Each row comes from the steps of one path. Every step used is in the known rows, and no mark comes twice. Write the path behind each row, first mark first.
Known rows
silu > mukar > peguz: [9, -1, -30, -13, -52, -5, 13, 20, 28, -38, 0, -6, 23, -3, 8, -7, 26, -29, -17, -8, -21, -66, -26, 16, -12, 25, -31]
nevu > fevi: [21, -21, -14, -6, -11, -8, 20, 11, -38, -3, 13, 30, 4, -27, -10, -21, 15, -20, -51, 24, -11, -19, -16, -44, 13, 56, -15]
bevu > mukar > peguz: [15, 9, -17, -4, -51, -17, 3, -34, -48, -42, 37, 10, 12, 10, -10, -44, 9, -19, -8, 2, -20, -33, 28, 10, -46, -46, -27]
boses > fevi: [8, -20, -13, 16, 15, 1, 18, 13, -4, 17, 10, 30, -50, -6, -9, -22, -17, -16, -43, -32, 16, -33, -27, -16, 11, 28, 6]
boses > fevi > mukar: [12, -11, -18, 8, 63, -12, 5, 16, 7, 19, 11, 42, -33, 5, -10, -20, -16, -5, -63, -72, 5, 28, -19, -51, 2, 39, 41]
bevu > mukar > peguz > boses > fevi > nevu: [-14, 26, 20, 15, 0, 8, -14, -24, -32, 0, 35, -54, 18, -40, -2, 8, -17, -9, 67, 1, 44, -16, 43, 15, 20, -12, 16]
fevi > nevu > silu > mukar > bevu: [-48, 13, 11, 32, -55, -25, 8, 52, 42, -5, -29, -3, 71, 3, 18, 53, 34, -26, -30, 27, 15, 29, -18, 23, 32, -8, -2]
mukar > peguz > boses > fevi: [8, 8, -4, 1, 1, 33, 8, -1, -2, -11, 12, -51, -35, -47, -19, 26, -7, -12, 56, -20, 25, -77, 15, 4, 9, 20, -15]
bevu > mukar > peguz > boses > fevi > silu: [17, 30, 3, 14, 12, 33, -7, -38, -31, -5, 29, -53, -29, 14, -29, 57, -25, 63, 76, -14, 14, -11, 34, 10, -6, -27, 7]
peguz > mukar > fevi: [17, 7, 5, -16, -16, -21, -33, -49, -33, -9, -21, 41, -10, -6, -12, -69, -25, 38, -17, 6, -53, 25, -6, 6, -15, -52, -6]
boses > peguz: [-18, -19, 9, -10, 16, 7, 14, 15, 14, 8, 16, 26, -13, 26, 30, -55, 0, -42, -39, 4, 17, -42, 3, -22, -7, -7, 5]
silu > mukar > peguz > boses > fevi > nevu: [-20, 15, 12, 5, 2, 19, -6, 28, 47, 3, -3, -67, 33, -52, 11, 41, 2, -17, 61, -7, 42, -49, -12, 23, 56, 56, 11]
boses > fevi > nevu > silu > mukar > bevu: [-53, 6, 9, 77, -18, -10, 2, 58, 34, 30, -30, 1, 44, -30, 10, 79, 9, -28, -20, -19, 44, 22, -45, 33, 35, 17, 34]
bevu > mukar > fevi: [15, 3, 5, -15, -22, -22, -13, -41, -75, -9, -13, 47, -19, -9, -17, -82, -20, 18, -37, -1, -53, 11, 9, 22, -21, -43, -9]
fevi > boses > peguz > mukar: [1, -16, 10, -4, 46, -3, -21, -30, 17, 34, 23, -6, 18, 53, 23, -51, -7, -5, 46, 25, 41, 21, 36, -19, -51, -45, 15]
bevu > mukar: [24, -4, -21, -16, -27, -31, 13, -29, -41, -13, 34, 38, -26, 24, -3, -72, -6, -9, -45, 23, -27, 19, 4, -5, -16, -48, -12]
peguz > boses > fevi: [16, -5, -5, -12, 31, 15, 15, 5, 3, 15, 12, -23, -71, -32, -13, -4, -19, 0, 19, 5, 15, -29, -7, -9, 41, 19, 3]
silu > mukar > fevi > boses > peguz: [-17, -27, 29, -8, 45, 14, -18, 19, 25, 41, -54, -2, 26, 6, 23, -36, 4, -4, 27, -16, 13, -27, -1, 36, -29, 37, 12]
boses > fevi > nevu: [-21, -11, 20, 18, 16, -7, 12, 24, 8, 25, 8, 20, 7, 8, 8, -15, -12, -24, -38, -24, 56, -12, -9, -30, 43, 49, 25]
peguz > boses > fevi > nevu: [-14, 5, 28, -10, 33, 10, 6, 15, 18, 25, 12, -34, -15, -23, 3, 5, -16, -4, 25, 11, 56, -8, 8, -23, 73, 36, 15]
fevi > mukar > silu: [8, 2, -23, -55, 18, -4, 29, 5, 3, -18, 7, 22, -68, 46, 4, 8, 15, 5, -39, -19, -39, 73, -2, -21, -5, 22, -8]
peguz > mukar: [27, 0, -20, -17, -18, -29, -7, -35, -4, -14, 31, 30, -15, 26, -1, -60, -11, 6, -25, 29, -26, 30, -9, -24, -8, -56, -7]
nevu > silu: [17, -17, -6, -10, -8, -23, 17, 5, 12, -14, 6, 26, 0, 14, -3, 25, -2, -12, -54, 13, -9, 38, -5, 2, 8, -36, -36]
boses > peguz > mukar > fevi: [-16, -1, 28, 10, 21, 2, -40, -39, -20, 14, -16, 38, 4, -10, 16, -77, -35, 9, 0, -5, -27, 7, 2, 13, -27, -65, 24]
silu > mukar: [20, -17, -32, -27, -22, -19, 20, 27, 33, -10, 1, 23, -14, 8, 12, -40, 13, -18, -52, 17, -31, -19, -49, 2, 20, 23, -16]
silu > mukar > bevu: [-22, 8, -29, 12, -66, -11, 21, 39, 12, -15, -26, 10, -9, 8, 4, -20, 41, -26, -34, 18, -25, -56, -33, 7, -2, 14, -11]
boses > peguz > mukar > bevu: [-45, 17, 2, 41, -27, 2, -17, -12, -10, 4, 9, 20, 1, 20, 24, -54, 4, -26, 7, 22, 2, -28, 12, -11, -39, -76, 28]

Which path is each row?
[21, 13, -8, -31, 22, 13, -5, 5, -28, -33, 14, -38, 36, -58, -17, 33, 27, 0, 21, -3, -18, -2, 39, -55, 7, 56, -2] | nevu > fevi > mukar > peguz > boses
[3, -20, 6, 4, 45, 29, -10, -29, -25, 40, 21, -27, -17, 2, 20, 24, 5, -2, 75, 47, 20, 63, 16, 1, -48, 15, 13] | nevu > fevi > boses > peguz > mukar > silu
[-12, 7, -17, 34, -48, 16, 14, 44, -8, -2, -31, 2, 28, 19, -11, 58, 39, 34, -27, 26, -21, -26, -35, -22, 13, 65, 8] | nevu > fevi > silu > mukar > bevu
[1, 1, -14, 21, 34, 3, 0, 10, 2, -10, 13, 15, 3, -5, -15, 13, 1, -15, -26, -98, 14, -20, 3, -34, -29, 41, 22] | boses > fevi > mukar > peguz
[13, -10, -22, 7, -38, -13, 6, 20, 43, -35, -5, -3, 47, -18, 4, 59, 18, -23, -16, -6, -21, -3, -24, 46, -9, -15, -36] | nevu > silu > mukar > peguz
[-3, -6, 0, 6, 19, -6, -18, -28, 10, 10, 35, 29, -3, 24, 29, -70, -20, -19, -10, 22, -3, 11, -1, -15, -17, -69, 23] | boses > peguz > mukar
[16, -18, 8, -32, 9, -9, -5, 8, 10, 17, -63, 0, 14, 8, -9, -27, 13, 24, 14, -5, -12, -12, -10, 28, -19, 50, -20] | silu > mukar > fevi > boses
[15, 18, -13, 15, -4, 16, -7, -34, -46, -8, 37, -38, -38, -53, -22, 1, -20, -3, 65, -10, 5, -36, 24, 25, -13, -29, 0] | bevu > mukar > peguz > boses > fevi
[-16, 22, -20, 20, -63, -20, -4, -20, -28, -20, 4, 18, -10, 23, -8, -44, 13, 0, -8, 31, -22, -9, 5, -17, -28, -65, -5] | peguz > mukar > bevu
[6, 9, -14, -25, 1, -13, 3, 5, 7, -42, 12, 14, 29, 29, -6, -10, 24, -15, -36, -52, -13, -13, 28, -43, -31, 18, -7] | fevi > mukar > peguz
[8, -11, -1, 16, 26, 19, 19, 8, 17, 21, 3, 20, -42, 60, -18, 36, -21, 49, -31, -38, 25, -6, -17, -32, 17, 31, 15] | boses > fevi > silu
[17, 0, -17, 22, 11, 20, -4, 18, 47, -5, -5, -52, -1, -81, -10, 102, -14, -9, 53, -15, 3, -6, -28, 61, 26, 2, -7] | nevu > silu > mukar > peguz > boses > fevi
[-20, 13, 35, 23, 17, 18, -7, 10, 28, -2, 7, -62, 43, -52, -2, 106, -12, -13, 60, -11, 63, 4, 32, 23, 44, 0, -8] | mukar > peguz > boses > fevi > nevu > silu
[19, 20, -7, -43, -23, 28, 6, 7, 53, -36, -8, -68, 9, 38, -4, 65, 16, 54, 57, 22, -14, -41, 4, 8, 29, 16, -29] | fevi > silu > mukar > peguz > boses
[-24, -2, 55, -5, -1, -20, -15, 6, -4, -2, -44, 25, 62, -9, 2, 20, -11, 12, -40, -2, 4, 57, 15, 17, 32, -11, -18] | mukar > fevi > nevu > silu
[-12, 8, 48, 9, -6, -36, -28, -30, -46, 1, -18, 32, 62, -18, -1, -4, -27, 15, -37, 11, -12, 97, 24, 40, 10, -64, 0] | bevu > mukar > fevi > nevu > silu
[-13, 1, -6, -12, 7, 17, -3, -33, 1, 6, 29, 9, -64, 29, 33, -17, -15, -12, 20, 32, -21, 48, -11, 20, -23, -61, 9] | boses > peguz > mukar > silu
[-4, -36, 18, 8, 51, 20, 3, 17, -14, 42, 7, -5, 36, -1, 15, -12, 20, -38, 18, 20, 54, -23, 27, -38, -27, 64, 12] | nevu > fevi > boses > peguz
[14, -4, -13, 0, 7, -5, -1, 11, -29, -31, 15, 17, 58, -29, -13, 11, 31, -21, -39, -41, -15, -7, 16, -61, -25, 67, 1] | nevu > fevi > mukar > peguz
[-26, 12, -15, 54, -21, 22, 16, 40, 28, 20, -34, 1, -27, 39, -13, 58, 12, 39, -11, -32, 11, -40, -49, 3, 9, 40, 28] | boses > fevi > silu > mukar > bevu
[25, -21, -22, -8, -9, -27, 15, 24, 46, -7, -6, 20, 6, -8, 10, 30, 3, -13, -56, 19, -29, 48, -47, 33, 22, -19, -21] | nevu > silu > mukar
[17, 6, -26, -34, -34, -7, 29, -33, -51, -18, 33, 19, -84, 28, 1, -23, 0, 1, -14, 35, -46, 54, -5, 30, -20, -35, -25] | bevu > mukar > silu
[-34, -1, 11, 57, 7, 15, -25, -8, -43, 39, -1, -13, 51, -6, 9, -6, 26, -17, 63, 40, 41, -7, 37, -30, -64, -4, 32] | nevu > fevi > boses > peguz > mukar > bevu
[25, -4, 17, -21, 12, -19, -33, -52, -26, 13, -32, 6, 13, 23, -19, -49, -13, 50, 40, 9, -8, 31, 28, 5, -43, -29, -14] | peguz > mukar > fevi > boses
[-11, -17, 8, 38, 27, -19, 1, 42, 61, 34, -6, 14, 41, -30, 16, 58, -18, -22, -36, -17, 36, 60, -56, 29, 56, 28, 27] | boses > fevi > nevu > silu > mukar
[10, -10, -3, -23, -22, -13, -2, 10, 3, -4, -49, 32, -5, -24, -1, -48, 0, 8, -44, -8, -54, -22, -45, 30, 13, 28, -11] | silu > mukar > fevi
[-22, -22, 48, -13, 46, 19, -12, -2, -6, 35, -41, 4, 16, 23, 11, -44, 0, -1, 29, -20, 34, -37, 44, 6, -42, 18, -1] | mukar > fevi > boses > peguz
[-9, -2, 31, 8, 45, 2, 0, 16, 27, 29, 7, -34, 7, -40, 3, 76, -27, -1, 24, 15, 53, 58, 8, 6, 73, -2, 8] | peguz > boses > fevi > nevu > silu
[18, 6, -27, -36, -28, -5, 9, -42, -11, -17, 26, 10, -76, 31, 3, -13, -5, 17, 4, 39, -45, 66, -19, 16, -11, -47, -22] | peguz > mukar > silu
[-18, 27, -9, 29, -6, 36, 12, 32, 35, 20, -34, -50, -49, 14, -16, 77, 6, 58, 50, 5, 9, -34, -28, 11, 40, 28, 26] | peguz > boses > fevi > silu > mukar > bevu
[15, 12, 21, -13, -9, -8, -15, -46, -58, -5, -21, 37, -12, 58, -23, -25, -23, 82, -26, -8, -43, 36, 18, 8, -13, -42, -1] | bevu > mukar > fevi > silu
[14, 23, -6, -50, 17, 2, 0, -1, 10, -43, 12, -40, 8, -1, -9, 5, 20, 4, 26, -16, -18, -10, 47, -37, 0, 2, -15] | fevi > mukar > peguz > boses
[11, 14, -2, -44, -35, 17, 13, -8, 1, -45, 13, -50, -8, -14, -10, 4, 19, -7, 45, 24, -3, -68, 40, -6, 7, -3, -50] | mukar > peguz > boses
